(in the rows, 128 means zero)
Known rows, with every step that occurs
sono -> pesod -> disu: [ 64 139 133 158 194 160 143 113  82 162 135 105 114 125 119  77  93 108
 162 149 105 151 167 111 122 143 164 113 118  78 132 129 147 140 189 118
 180 142 115  92 149 126 149 145 155]
pesod -> disu -> maru -> sono: [104 133  93 111 153 179  95 116 133 178 132 108 109 166 152  92  79 143
 140 150 130 142 128  74  84 117 180 170 147  85 105 149 143 156 181 155
 133  84 143 112 154  88  99 161 113]
bilisuv -> dufi -> rorul -> sono: [ 94  96 127 173 183 188 145 141 121 172 113 155 147  92 129  59  90  80
 183 137 117 138 130 123 181 101 119 139 131 104 143 143 169 101 184 128
 102 111 110  98 146 144  87 154 119]
sono -> sonir -> mibi: [ 95 114 139 152 168 131 135 143  87 201 113 136 124  91 170  59 145  93
 187 132 159 151 103 127 145  99 163 147  85 107 115 108 117 108 138 166
 133 165 146 112 147 135 127 131  85]
disu -> pesod -> mibi -> bilisuv: [101 136  98 139 178 199 126 119 140 193  93 147 171  97 145 106 121 153
 192 132 116 160  97 146 119 115 125 174 134 106 138 111 136 112 164 165
 140 131 142 167 157 124 147 128  77]
disu -> pesod -> mibi -> bilisuv -> dufi: [ 77 163  91 155 174 218 139 116 140 188  90 166 163  78 131  90  93 126
 205 129 136 168  88 106 132 102 111 148 150 124 110 131 142 100 148 145
 158 142 154 143 159 129 127 158  63]
bilisuv -> mibi -> pesod -> disu -> maru: [ 87 133  98 120 180 158 114 121 121 187  80 132 134 168 157 105  97 136
 165 168 114 161 133  83  99 132 178 155 163  50 146 117 150 166 194 131
 170 101 165 122 153  74 111 155 138]
sonir -> sono -> pesod -> disu: [ 48 152 115 150 182 166 146 106  92 171 138 118 104 128 113  83  85 116
 150 139 106 161 168 112 125 131 154 102 124  88 124 139 140 133 177 129
 163 147 124  87 150 116 159 154 144]
rorul -> sono: [120  80 125 166 171 158 148 148 104 154 117 144 167 122 138  72  94 103
 176 136 126 132 126 138 159 107 145 164 131  88 139 136 150 116 205 132
 120 106 117 111 157 115 109 124 111]
maru -> sono -> bilisuv -> dufi -> rorul: [ 66 148 127 151 162 203 134 108 132 184  92 130 114  81 135  75 118 105
 161 147 115 140 123  96 163 111 118 119 121 124 108 151 193  96 152 152
 102 133 138 125 119 155  91 178 112]
pesod -> mibi: [129  87 102 130 144 181 136 133 127 171  87 149 163 119 147  70 133 141
 169 127 146 163 134 132 132 141 129 166 119  78  96 142 161 138 153 157
 164 140 154 141 156 135 135 137 103]
bilisuv -> mibi -> pesod: [102 137  82 144 174 162 140 141 142 181  49 139 166 135 139 116 118 137
 191 153 122 173 137 103 137 132 174 148 147  68 127 137 195 131 174 166
 159 110 173 112 166  89 126 116 139]
pesod -> sono -> sonir: [124  78 122 165 161 138 154 135  93 177 121 122 154 131 155  88 123 101
 179 163 144 170 127 146 152 110 165 153 121 124 107 152 148 110 149 149
 107 157 122  99 160 106 148 114  83]
sonir -> sono: [ 73 124  92 129 138 171 157 102 128 181 107 164 132 126 125  94 107 136
 141 133 129 149 125 118 140 109 135 119 144 118  90 171 143 108 152 177
 117 133 150 129 140  86 152 140 100]
mibi -> bilisuv -> dufi -> rorul -> disu: [ 51 125  99 165 145 196 150 113 128 171 110 130 118  98 136 107 129 131
 163 138  87 130 117  96 173 122 108 148 120 103 143 148 145 110 171 164
 142 106 140 118 139 160  88 162 114]
dufi -> rorul -> sono -> pesod -> disu -> maru: [ 76 126 118 136 188 166 113 102  97 183 111 118 110 140 141  80  78 113
 149 166 116 142 143  97 122 119 170 141 145  64 154 114 138 155 196 113
 157 107 132 111 137 107  98 162 142]
bilisuv -> mibi -> sonir -> sono: [ 83 122  67 119 144 199 147 110 137 158 100 154 154 111 108 126 125 141
 134 147 129 158 138 120 123 107 154 147 150 102  86 165 152 110 149 189
 112 131 183 102 168  96 160 149  76]
disu -> pesod: [101 119 105 127 184 174 144  84 119 187 106 145 132 131 136  91 100 110
 182 149 121 150  93 120 139 119 173 122 130 124 118 138 136 127 156 138
 144 116 155 128 152 135 132 126 112]
rorul -> maru -> pesod: [112 137 137 149 172 167 190 124 130 194 106 153 138 124 119 111  86 133
 186 143 145 161 103  81 178 124 154 144 120  88  90 144 130 124 185 155
 188 101 123 134 172 151  90 112 131]
sono -> sonir -> mibi -> bilisuv: [ 79 147 135 163 183 158 130 141 106 202 109 132 154  69 161  95 142 124
 196 138 132 142  90 139 123  93 140 168 111 116 146  93 115  91 159 180
 120 153 125 151 142 113 142 119  69]
rorul -> maru -> pesod -> mibi -> bilisuv: [108 146 112 150 171 196 149 138 144 194  94 150 174  93 135 113 117 165
 193 131 128 162 101 128 139 118 115 186 131  90 123 115 136 111 179 174
 164 125 125 170 168 132 127 122  87]
dufi -> rorul: [ 87  99 141 139 173 185 146 108 126 191  98 133 128  88 134  76 136 101
 159 160 114 129 138 118 156 138 132 117 122 110 130 153 182 117 161 159
 118 120 118 130 111 140 106 138 151]
sono -> bilisuv -> dufi -> rorul: [ 63 139 137 155 167 195 144 106 121 182  84 136 121  74 136  74 124  98
 166 152 111 139 120 104 171 116 113 111 120 119 116 148 192  93 153 148
 112 143 134 133 115 156  98 173 116]
disu -> pesod -> sono -> bilisuv -> dufi -> rorul: [ 65 139 126 161 173 198 143 100 133 194  81 139 121  81 135  81 110  90
 177 149 106 149 117 112 171 105 115 104 132 137 129 151 192  95 141 144
 100 141 143 121 122 156  94 181 107]
disu -> maru -> pesod -> mibi -> bilisuv -> dufi: [ 82 165  98 154 172 211 140 124 140 192  88 166 159  86 132  96  90 129
 194 130 153 164  84  89 130 102 110 160 159 108 101 124 135 107 163 145
 174 126 150 149 160 119 111 152  64]
mibi -> sonir -> sono: [ 69 124  81 127 134 186 152 103 131 166 114 145 142 104 113 117 116 140
 125 148 142 150 133 130 134 101 151 134 155 103  91 161 145 117 147 192
 125 136 171 107 157 102 152 140  77]
dufi -> rorul -> maru -> sono -> pesod: [ 90 158  96 145 164 200 132  89 111 176 113  93 112  90 115  92  75 139
 148 160 132 156 157  97 156 106 190 131 103  99 104 157 157 129 151 160
 148 126 125  89 149 156  88 146 147]
rorul -> maru -> sono -> bilisuv -> mibi -> pesod: [100 167  76 143 161 166 132 143 142 176  41 127 161 145 149 129 111 164
 183 156 106 179 135  98 149 112 175 163 130  62 121 138 202 130 174 179
 139 119 183 119 172 105 107 145 124]
sonir -> mibi -> bilisuv -> dufi -> rorul: [ 56 148 134 158 185 208 139 117 139 208  94 151 128  47 133  75 124  92
 191 141 118 140 113 105 150 107 107 115 133 132 140 135 170  91 143 164
 117 139 124 132 120 147  92 162 111]
mibi -> bilisuv -> dufi: [ 66 161 110 164 174 203 152 119 121 179  97 153 166  70 128  93  98 119
 195 141 130 150  93  98 129 102 118 139 155 126 115 137 145  94 164 148
 153 138 137 146 145 108 124 146  76]
mibi -> bilisuv: [ 85 139 126 154 178 178 143 121 119 178 102 130 174  87 139 112 129 144
 178 149 112 131 104 134 114 119 134 161 142 111 144 123 142 101 187 171
 134 124 118 171 134  93 143 113  96]

Rows
[ 87 160 117 135 141 153 107 115 104 158 101  94 117 159 169 102 108 156
 131 150 108 134 112 103 115 104 159 170 115  80 105 125 165 126 195 153
 109 121 159 147 134 107 113 180  85]
pesod -> disu -> maru -> sono -> bilisuv
[ 97 119 132 130 157 199 172 110 126 190  85 146 155  90 139  91 113 148
 184 176  97 160 146 101 180 123 152 128 113  88 128 172 163 134 152 173
 140 139 126 143 141 156  76 154 151]
dufi -> rorul -> maru
[122  94 108 165 159 154 159 126 136 193 103 139 138 149 134 125  82 112
 171 134 138 151 115 101 131 108 145 159 165 114 132 154 149 131 177 150
 154  86 141 102 172 102  83 133  94]
rorul -> disu -> maru -> pesod -> sono
[ 99 162  79 147 164 156 124 143 142 173  47 120 155 148 148 123 117 150
 177 148 113 171 132 105 136 118 173 162 135  67 119 128 206 123 179 174
 133 113 183 115 166  97 120 138 119]
maru -> sono -> bilisuv -> mibi -> pesod
[104 128 106 146 167 191 131 136 134 183  92 140 179  90 143 102 134 159
 184 133 122 152 113 144 114 125 116 183 135  95 136 120 148 113 175 173
 145 136 132 171 147 112 147 125  81]
pesod -> mibi -> bilisuv
[128  95 119 159 170 154 159 128 135 198  97 141 145 142 130 115  79 106
 175 140 149 154 117 107 124 105 150 149 171 120 128 156 159 128 172 147
 149  95 135 109 166  93  92 127  98]
disu -> maru -> pesod -> sono
[ 72 150 119 178 159 174 152 131 100 151  89 144 154  99 141  77  91 107
 180 133 126 148  98 107 167  89 117 139 127 108 103 133 165  90 180 125
 128 145 154 130 144 132 108 172  70]
rorul -> sono -> bilisuv -> dufi
[123  95 133 167 171 150 169 136 110 198 122 130 138 126 143  95 109  99
 190 162 142 181 125 130 183 108 158 148 115 123 103 151 147 105 147 151
 115 145 110  92 174 138 123 116  96]
dufi -> rorul -> maru -> pesod -> sono -> sonir
[114 108  95 141 159 191 140 129 116 131  81 105 188  96 124 140 151 137
 149 165 121 150 142 134 109 113 170 183 137  77 116 140 185 117 168 175
 122 134 191 103 176 119 134 158  68]
pesod -> sono -> bilisuv -> mibi -> sonir
[109 117 100 134 160 192 139 126 109 126  83 107 180  95 124 137 157 141
 145 169 122 145 133 127 112 118 174 183 124  68 106 130 176 114 175 174
 130 132 192 113 169 127 138 152  76]
sono -> bilisuv -> mibi -> sonir
[ 98 163  72 137 162 156 116 136 142 177  40 122 148 155 154 128 111 155
 168 154 117 168 124  98 132 113 179 169 145  60 125 123 202 131 180 169
 137 105 190 122 161  88 108 144 117]
disu -> maru -> sono -> bilisuv -> mibi -> pesod
[ 67 157 122 147 187 186 131 109 107 175 142  98 101 122 117  83  78 123
 160 155  98 161 178  93 130 131 168 117 112  79 129 144 157 145 175 135
 158 134 113  80 158 145 118 167 162]
dufi -> rorul -> maru -> sono -> pesod -> disu
[ 96 123 111 179 185 164 145 110  80 155 112 111 137  93 113  75  75 104
 158 144 138 142 144 136 166 105 174 135 112  87 133 126 146 114 190 123
 154 128 119  85 147 137 114 119 134]
rorul -> sono -> pesod
[ 67 146 101 142 124 163 141 112 111 153  83 124 142 114 146 114 135 162
 122 140 122 150 119 147 152  95 129 157 121  88  93 131 168 104 164 179
 108 160 183 144 142 126 153 171  55]
pesod -> mibi -> sonir -> sono -> bilisuv
[121  89 105 151 174 171 152 109 134 191 100 141 157 129 135 104  87 101
 193 143 118 163 123 139 123 103 157 126 161 146 145 168 168 127 143 149
 119 124 151 103 166 107 117 140  92]
disu -> pesod -> sono
[123  99  86 163 168 160 149 148 146 187  60 138 181 134 135 122 101 119
 197 146 120 176 155 126 123 112 160 144 171 107 155 166 209 129 156 170
 130 121 163  91 175  76 113 132 113]
bilisuv -> mibi -> pesod -> sono
[116 113 124 172 169 181 182 132 148 205  96 154 152 109 117 112  74 104
 200 140 131 172 132 100 163 101 132 129 156 131 124 179 172 117 150 157
 144 117 124  99 176 132  74 147 105]
bilisuv -> dufi -> rorul -> maru -> pesod -> sono
[ 77 161  93 174 176 214 139 128 125 175  94 154 167  66 125  80  83 121
 196 126 140 163 108 113 144  93 110 155 147 112 116 125 145  96 160 137
 158 144 137 125 162 132 118 155  69]
rorul -> sono -> pesod -> mibi -> bilisuv -> dufi
[ 81 133 152 153 196 152 161 137 115 178 147 133 111 152 122  91  97 101
 176 132 119 152 135  92 127 150 138 130 129  82 113 125 141 135 206 123
 185 107 111 107 166 127 141 131 142]
maru -> pesod -> disu
[ 85 115 119 119 172 157 121 108 101 178 108 129 127 159 157  88  99 131
 151 166 119 140 125  90  95 133 168 149 155  65 136 125 132 165 196 126
 167 105 145 138 137  82 114 157 127]
pesod -> disu -> maru
[127 109 106 143 170 178 145 136 112 147  56 133 183 134 139 118 142 134
 177 140  85 156 134 119 116 124 150 169 114 103 117 154 196  97 179 158
  91 138 170 133 159  98 135 170  89]
pesod -> sono -> bilisuv -> mibi
[ 73 131 131 169 199 160 140 127  83 157 142 109 119 125 119  72  79 100
 165 142 104 151 168 121 137 132 157 124 120  72 146 121 145 136 201 109
 165 133 108  77 160 132 139 147 153]
rorul -> sono -> pesod -> disu
[115  83 134 165 178 147 144 145  89 173 131 130 137 121 155  62 123  86
 176 160 133 153 122 150 192 108 153 161  95 101 117 125 140  97 176 133
  87 138  99  93 153 141 133 115 104]
dufi -> rorul -> sono -> sonir
[112 130  88 125 150 205 134 127 122 131  86 102 180  99 125 142 142 159
 146 170 119 155 140 115 115 107 181 192 123  64 101 143 175 121 170 185
 123 128 192 108 182 133 119 166  74]
rorul -> maru -> sono -> bilisuv -> mibi -> sonir
[ 64 151 115 149 133 145 150 105 100 160  81 133 132 128 149 103 128 153
 130 139 107 140 109 134 157 100 129 133 115 102  95 141 165  94 176 169
  97 155 165 162 123 107 150 163  77]
sonir -> sono -> bilisuv
[113 116  74 136 141 203 122 120 125 148 113  95 153  81 115 109 121 141
 132 154 170 163 152 138 122 112 174 179 132  62  95 128 160 144 148 175
 173 134 177  83 179 156 127 138  84]
maru -> sono -> pesod -> mibi -> sonir
[ 57 151 101 144 188 182 139 109  97 158 132 116 118 121 102 100  97 120
 148 147 103 165 175 111 116 130 166 118 129  80 121 137 148 131 174 136
 160 144 140  72 167 121 164 162 131]
bilisuv -> mibi -> sonir -> sono -> pesod -> disu
[ 76 147 116 175 150 176 157 122 108 164  79 139 158  97 142  90  95 113
 180 138 127 157 110 106 148  93 119 128 143 127 102 153 179  95 157 139
 130 158 163 128 144 117 110 179  63]
pesod -> sono -> bilisuv -> dufi
[ 77 141 110 147 193 157 136 149 125 175  97 130 139 156 136 102 109 124
 189 146  95 172 163 101 112 149 157 134 141  60 144 128 180 148 192 139
 170 124 148  97 171  99 149 145 156]
bilisuv -> mibi -> pesod -> disu
[111 130 127 139 179 152 152 110 124 198 101 145 115 147 134 109  89 113
 159 144 167 141  83  77 140 123 159 156 144  88  94 119 124 131 200 136
 187  72 136 137 154 112  94 109 117]
disu -> maru -> pesod
[ 78 157 114 173 155 172 154 116 114 178  78 143 142 110 142  97  81 110
 177 138 140 158  92  90 148  89 125 135 153 121  98 142 168 102 165 132
 141 138 165 130 148 119  94 178  61]
disu -> maru -> pesod -> sono -> bilisuv -> dufi
[ 66 139 101 125 172 164 120  89  97 183 108 125 107 148 142  92  79 132
 138 162 123 150 135  89 107 120 175 133 151  69 131 125 123 155 182 124
 167 118 146 117 136  87 121 161 131]
sonir -> sono -> pesod -> disu -> maru
[112 110  97 144 166 188 135 138 109 124  87 111 186  97 125 129 146 134
 149 163 122 143 134 135 122 108 171 192 126  64 115 126 176 114 187 167
 117 124 182 104 175 128 132 153  70]
rorul -> sono -> bilisuv -> mibi -> sonir
[ 61 139  86 147 173 200 138  81 136 192 112 143 107 115 134 112 103 117
 182 140  85 147  85 106 166 109 140 133 125 129 147 135 126 115 153 146
 135 104 159 116 156 168 105 155 103]
mibi -> bilisuv -> dufi -> rorul -> disu -> pesod
[ 62 152  87 152 164 174 152  77  94 175 106 124 113  96 105  91  84 129
 135 144 141 151 143 122 155 106 170 101 122 110  97 148 141 110 155 152
 151 146 140  99 136 116 144 131 125]
sonir -> sono -> pesod
[ 83 163  98 157 154 131 125 153 132 215  80 130 126 118 169  95 107 130
 197 148 155 182 122 114 166  88 182 146 122  73 130 114 158 138 138 187
 157 140 166  93 173 125  96 123 113]
rorul -> maru -> sono -> sonir -> mibi -> pesod
